What can hang from each mark:
pupi: vate
lufeg: bosus vate
bosus: fefug lufeg nerab pupi
ginod: bosus vate
fefug: bosus vate
nerab: bosus vate

Known rows, with every way that one mark hangs from another:
fefug[bosus[nerab pupi] vate]: [-0.36  0.17 -0.11 -0.27 -0.03 -0.36  0.00  0.24 -0.48 -0.03 -0.08 -0.18
 -0.11  0.60 -0.03 -0.19  0.15  0.09 -0.40 -0.45 -0.15]
bosus[lufeg nerab]: [-0.37 -0.01  0.09 -0.09  0.16 -0.25 -0.44 -0.03 -0.10 -0.02 -0.15 -0.34
 -0.31  0.39 -0.19 -0.21  0.05  0.20 -0.15 -0.32  0.06]
fefug[bosus[nerab] vate]: [-0.43  0.22 -0.04 -0.09 -0.15 -0.38 -0.06  0.37 -0.39  0.01 -0.22 -0.06
 -0.07  0.31 -0.23 -0.01  0.17  0.08 -0.39 -0.58 -0.07]
fefug[bosus[lufeg]]: [-0.35 -0.06 -0.14 -0.09  0.10 -0.34 -0.16 -0.20 -0.29  0.15 -0.25 -0.29
 -0.33  0.30 -0.29  0.04  0.23  0.09 -0.37 -0.61 -0.10]
ginod[bosus]: [-0.74 -0.16  0.01 -0.19  0.18 -0.40 -0.32 -0.09  0.03  0.07 -0.33 -0.24
 -0.12  0.24 -0.37  0.14 -0.03  0.06 -0.28 -0.44 -0.05]
ginod[bosus[fefug lufeg nerab pupi] vate]: [-0.37 -0.16 -0.21 -0.42  0.26 -0.10 -0.45  0.08  0.32  0.04 -0.08 -0.28
 -0.03  0.13 -0.01 -0.39  0.23  0.09 -0.09  0.11  0.36]
fefug[vate]: [-0.65  0.08 -0.10 -0.06  0.04 -0.42 -0.34  0.14 -0.25  0.10 -0.12 -0.19
 -0.10  0.25 -0.41  0.10  0.02  0.06 -0.45 -0.58 -0.06]
fefug[bosus[lufeg nerab pupi]]: [-0.19 -0.02 -0.06 -0.30  0.15 -0.25 -0.11 -0.13 -0.36 -0.02 -0.15 -0.37
 -0.33  0.65  0.04 -0.33  0.19  0.18 -0.23 -0.34 -0.10]
bosus[pupi]: [-0.52 -0.03 -0.04 -0.21  0.26 -0.32 -0.32 -0.14 -0.21  0.06 -0.08 -0.48
 -0.32  0.68 -0.23 -0.12 -0.05  0.15 -0.34 -0.42 -0.20]
nerab[bosus[fefug lufeg]]: [-0.31  0.01 -0.19 -0.03  0.17 -0.25 -0.37  0.07 -0.07  0.27 -0.19 -0.05
 -0.27  0.22 -0.44 -0.21  0.25  0.07 -0.35 -0.37  0.26]
nerab[bosus[lufeg[vate]]]: [-0.41  0.03 -0.25 -0.07  0.18 -0.30 -0.26  0.00 -0.39  0.40 -0.35 -0.06
 -0.14  0.09 -0.28 -0.07  0.13 -0.01 -0.47 -0.28  0.14]
fefug[bosus vate]: [-0.53  0.13 -0.17 -0.07 -0.07 -0.45 -0.05  0.18 -0.39  0.15 -0.22 -0.10
 -0.09  0.24 -0.37  0.18  0.19  0.02 -0.52 -0.73 -0.16]
ginod[bosus[lufeg nerab pupi]]: [-0.45 -0.22  0.01 -0.42  0.29 -0.30 -0.29 -0.23 -0.05 -0.10 -0.15 -0.36
 -0.18  0.49  0.05 -0.32  0.04  0.14 -0.12 -0.10  0.05]
lufeg[bosus[fefug nerab pupi] vate]: [-0.38  0.12 -0.18 -0.25  0.09 -0.11 -0.25  0.38  0.01  0.09 -0.26 -0.15
 -0.14  0.16 -0.08 -0.40  0.17 -0.06 -0.44  0.25  0.25]
nerab[vate]: [-0.63  0.04 -0.10 -0.02  0.08 -0.44 -0.34  0.14 -0.25  0.19 -0.13 -0.19
 -0.03  0.41 -0.45  0.18 -0.02  0.12 -0.38 -0.47 -0.04]
ginod[bosus[lufeg] vate]: [-0.62 -0.28 -0.22 -0.25  0.23 -0.31 -0.40 -0.21  0.14  0.22 -0.29 -0.26
 -0.02 -0.10 -0.24  0.07  0.16  0.08 -0.18 -0.30  0.13]
lufeg[bosus[pupi] vate]: [-0.55 -0.03 -0.25 -0.28  0.16 -0.28 -0.13 -0.03 -0.25  0.22 -0.34 -0.28
 -0.17  0.21 -0.13 -0.10  0.05 -0.05 -0.55 -0.03 -0.06]
fefug[bosus[lufeg nerab] vate]: [-0.30  0.09 -0.11 -0.14 -0.08 -0.37 -0.12  0.15 -0.40  0.00 -0.16 -0.09
 -0.11  0.23 -0.14 -0.10  0.28  0.06 -0.33 -0.50  0.02]
pupi[vate]: [-0.67  0.10 -0.10 -0.01  0.26 -0.29 -0.49  0.06 -0.15  0.45 -0.25 -0.26
 -0.22  0.34 -0.37  0.08 -0.03  0.09 -0.45 -0.32 -0.02]
lufeg[bosus[fefug] vate]: [-0.55  0.06 -0.26 -0.06  0.04 -0.20 -0.31  0.31  0.08  0.27 -0.39 -0.06
 -0.12 -0.19 -0.41 -0.03  0.19 -0.14 -0.58 -0.02  0.24]
lufeg[bosus]: [-0.63 -0.05 -0.11 -0.10  0.05 -0.35 -0.22 -0.04 -0.07  0.16 -0.42 -0.20
 -0.24  0.20 -0.36  0.08  0.07  0.06 -0.41 -0.37 -0.09]

Rows:
[-0.47  0.15 -0.03 -0.21  0.32 -0.19 -0.42  0.14 -0.23  0.26 -0.14 -0.35
 -0.22  0.69 -0.05 -0.27 -0.06  0.19 -0.31 -0.06 -0.03] => bosus[nerab pupi[vate]]
[-0.42  0.11 -0.21 -0.27 -0.03 -0.24 -0.22  0.39 -0.03 -0.04 -0.13 -0.06
 -0.08  0.28 -0.14 -0.37  0.22  0.01 -0.42  0.00  0.18] => lufeg[bosus[fefug[vate] nerab pupi]]
[-0.60  0.06 -0.29 -0.07 -0.08 -0.32 -0.27  0.33  0.04  0.15 -0.25  0.03
 -0.06 -0.08 -0.47 -0.01  0.24 -0.08 -0.55 -0.28  0.19] => lufeg[bosus[fefug[vate]]]
[-0.45  0.17 -0.12 -0.08 -0.04 -0.12 -0.32  0.50  0.10  0.15 -0.39 -0.01
 -0.09 -0.13 -0.28 -0.21  0.18 -0.07 -0.44  0.14  0.31] => lufeg[bosus[fefug nerab] vate]
[-0.31  0.05 -0.39 -0.17  0.39 -0.17 -0.41  0.05 -0.21  0.54 -0.13 -0.09
 -0.26  0.43 -0.21 -0.36  0.24  0.04 -0.48 -0.03  0.28] => nerab[bosus[fefug lufeg pupi[vate]]]
[-0.26  0.06 -0.16 -0.25  0.14 -0.21 -0.40  0.20 -0.09 -0.09  0.14 -0.24
 -0.18  0.39 -0.09 -0.47  0.21  0.07 -0.30 -0.11  0.23] => bosus[fefug[vate] lufeg nerab pupi]
[-0.39 -0.16 -0.17 -0.39  0.19 -0.29 -0.33  0.15  0.05 -0.03 -0.03 -0.13
  0.04  0.37 -0.07 -0.32  0.17  0.07 -0.20  0.09  0.36] => ginod[bosus[fefug lufeg nerab[vate] pupi]]
[-0.44 -0.08 -0.07 -0.23  0.15 -0.13 -0.43  0.25  0.21  0.08 -0.26 -0.09
 -0.02 -0.16 -0.20 -0.22  0.17 -0.08 -0.27  0.10  0.46] => ginod[bosus[fefug lufeg[vate] nerab]]
[-0.39 -0.03 -0.30 -0.21  0.42 -0.13 -0.55 -0.05 -0.01  0.37  0.00 -0.36
 -0.33  0.41 -0.19 -0.32  0.16  0.06 -0.43 -0.02  0.21] => bosus[fefug lufeg pupi[vate]]
[-0.39  0.00 -0.25 -0.13 -0.02 -0.43 -0.10 -0.04 -0.41  0.15 -0.16 -0.13
 -0.14  0.15 -0.29  0.06  0.29  0.01 -0.49 -0.65 -0.06] => fefug[bosus[lufeg] vate]
[-0.35  0.01 -0.30 -0.01  0.08 -0.34 -0.34  0.23 -0.21  0.35 -0.14  0.10
 -0.02  0.24 -0.47 -0.09  0.25  0.07 -0.42 -0.29  0.34] => nerab[bosus[fefug lufeg] vate]
[-0.44  0.09 -0.03 -0.08 -0.02 -0.17 -0.35  0.36  0.20  0.03 -0.33 -0.08
 -0.21  0.13 -0.34 -0.21  0.18  0.06 -0.29 -0.08  0.22] => lufeg[bosus[fefug nerab]]
[-0.72 -0.11 -0.17 -0.35  0.38 -0.33 -0.33 -0.12 -0.10  0.36 -0.26 -0.31
 -0.10  0.46 -0.16 -0.03 -0.06  0.05 -0.42 -0.12 -0.03] => ginod[bosus[pupi[vate]]]
[-0.20  0.01 -0.17 -0.28  0.08 -0.36 -0.04  0.03 -0.49  0.05 -0.08 -0.21
 -0.10  0.65  0.04 -0.22  0.21  0.18 -0.29 -0.28 -0.03] => fefug[bosus[lufeg nerab[vate] pupi]]
[-0.46  0.18 -0.02  0.01  0.01 -0.26 -0.45  0.57  0.02  0.06 -0.05 -0.08
 -0.02  0.34 -0.41 -0.11  0.10  0.12 -0.27 -0.19  0.27] => bosus[fefug nerab[vate]]
[-0.52  0.01 -0.36 -0.26  0.04 -0.32 -0.20  0.20 -0.06  0.09 -0.12 -0.10
 -0.11  0.20 -0.26 -0.20  0.23 -0.06 -0.56 -0.15  0.11] => lufeg[bosus[fefug[vate] pupi]]
[-0.44 -0.02 -0.24 -0.06  0.11 -0.46 -0.22  0.01 -0.46  0.35 -0.23  0.03
 -0.02  0.35 -0.36  0.01  0.15  0.13 -0.38 -0.43  0.10] => nerab[bosus[lufeg] vate]
[-0.49  0.06 -0.24 -0.19  0.15 -0.47 -0.13  0.11 -0.55  0.30 -0.15 -0.08
 -0.01  0.72 -0.27 -0.07  0.04  0.15 -0.44 -0.36 -0.06] => nerab[bosus[pupi] vate]
[-0.41  0.00 -0.20 -0.05  0.19 -0.16 -0.50  0.12  0.06  0.23 -0.12 -0.24
 -0.21 -0.08 -0.39 -0.14  0.19 -0.06 -0.47 -0.12  0.30] => bosus[fefug lufeg[vate]]
[-0.31  0.11  0.02 -0.24  0.09 -0.28 -0.07  0.10 -0.35 -0.02 -0.19 -0.34
 -0.29  0.73 -0.06 -0.23  0.10  0.17 -0.28 -0.40 -0.19] => fefug[bosus[nerab pupi]]
[-0.32 -0.12 -0.19 -0.23  0.32 -0.19 -0.46 -0.14  0.03  0.06  0.04 -0.44
 -0.38  0.45 -0.23 -0.34  0.17  0.08 -0.32 -0.22  0.12] => bosus[fefug lufeg pupi]
[-0.41 -0.09 -0.23 -0.26  0.32 -0.26 -0.33 -0.22 -0.29  0.17 -0.08 -0.46
 -0.27  0.33 -0.08 -0.22  0.04  0.02 -0.44 -0.14  0.01] => bosus[lufeg[vate] pupi]
[-0.35  0.00 -0.22 -0.10  0.09 -0.30 -0.14 -0.08 -0.35  0.28 -0.31 -0.21
 -0.20  0.04 -0.23  0.05  0.23 -0.05 -0.51 -0.39  0.01] => fefug[bosus[lufeg[vate]]]
[-0.54 -0.26 -0.23 -0.43  0.34 -0.31 -0.25 -0.29 -0.14  0.15 -0.23 -0.35
 -0.09  0.17 -0.03 -0.13  0.04 -0.07 -0.40 -0.03  0.06] => ginod[bosus[lufeg[vate] pupi]]
[-0.67 -0.10 -0.21 -0.17  0.13 -0.20 -0.45  0.23  0.41  0.23 -0.26 -0.15
  0.04 -0.13 -0.44  0.07  0.18  0.02 -0.26 -0.24  0.26] => ginod[bosus[fefug] vate]
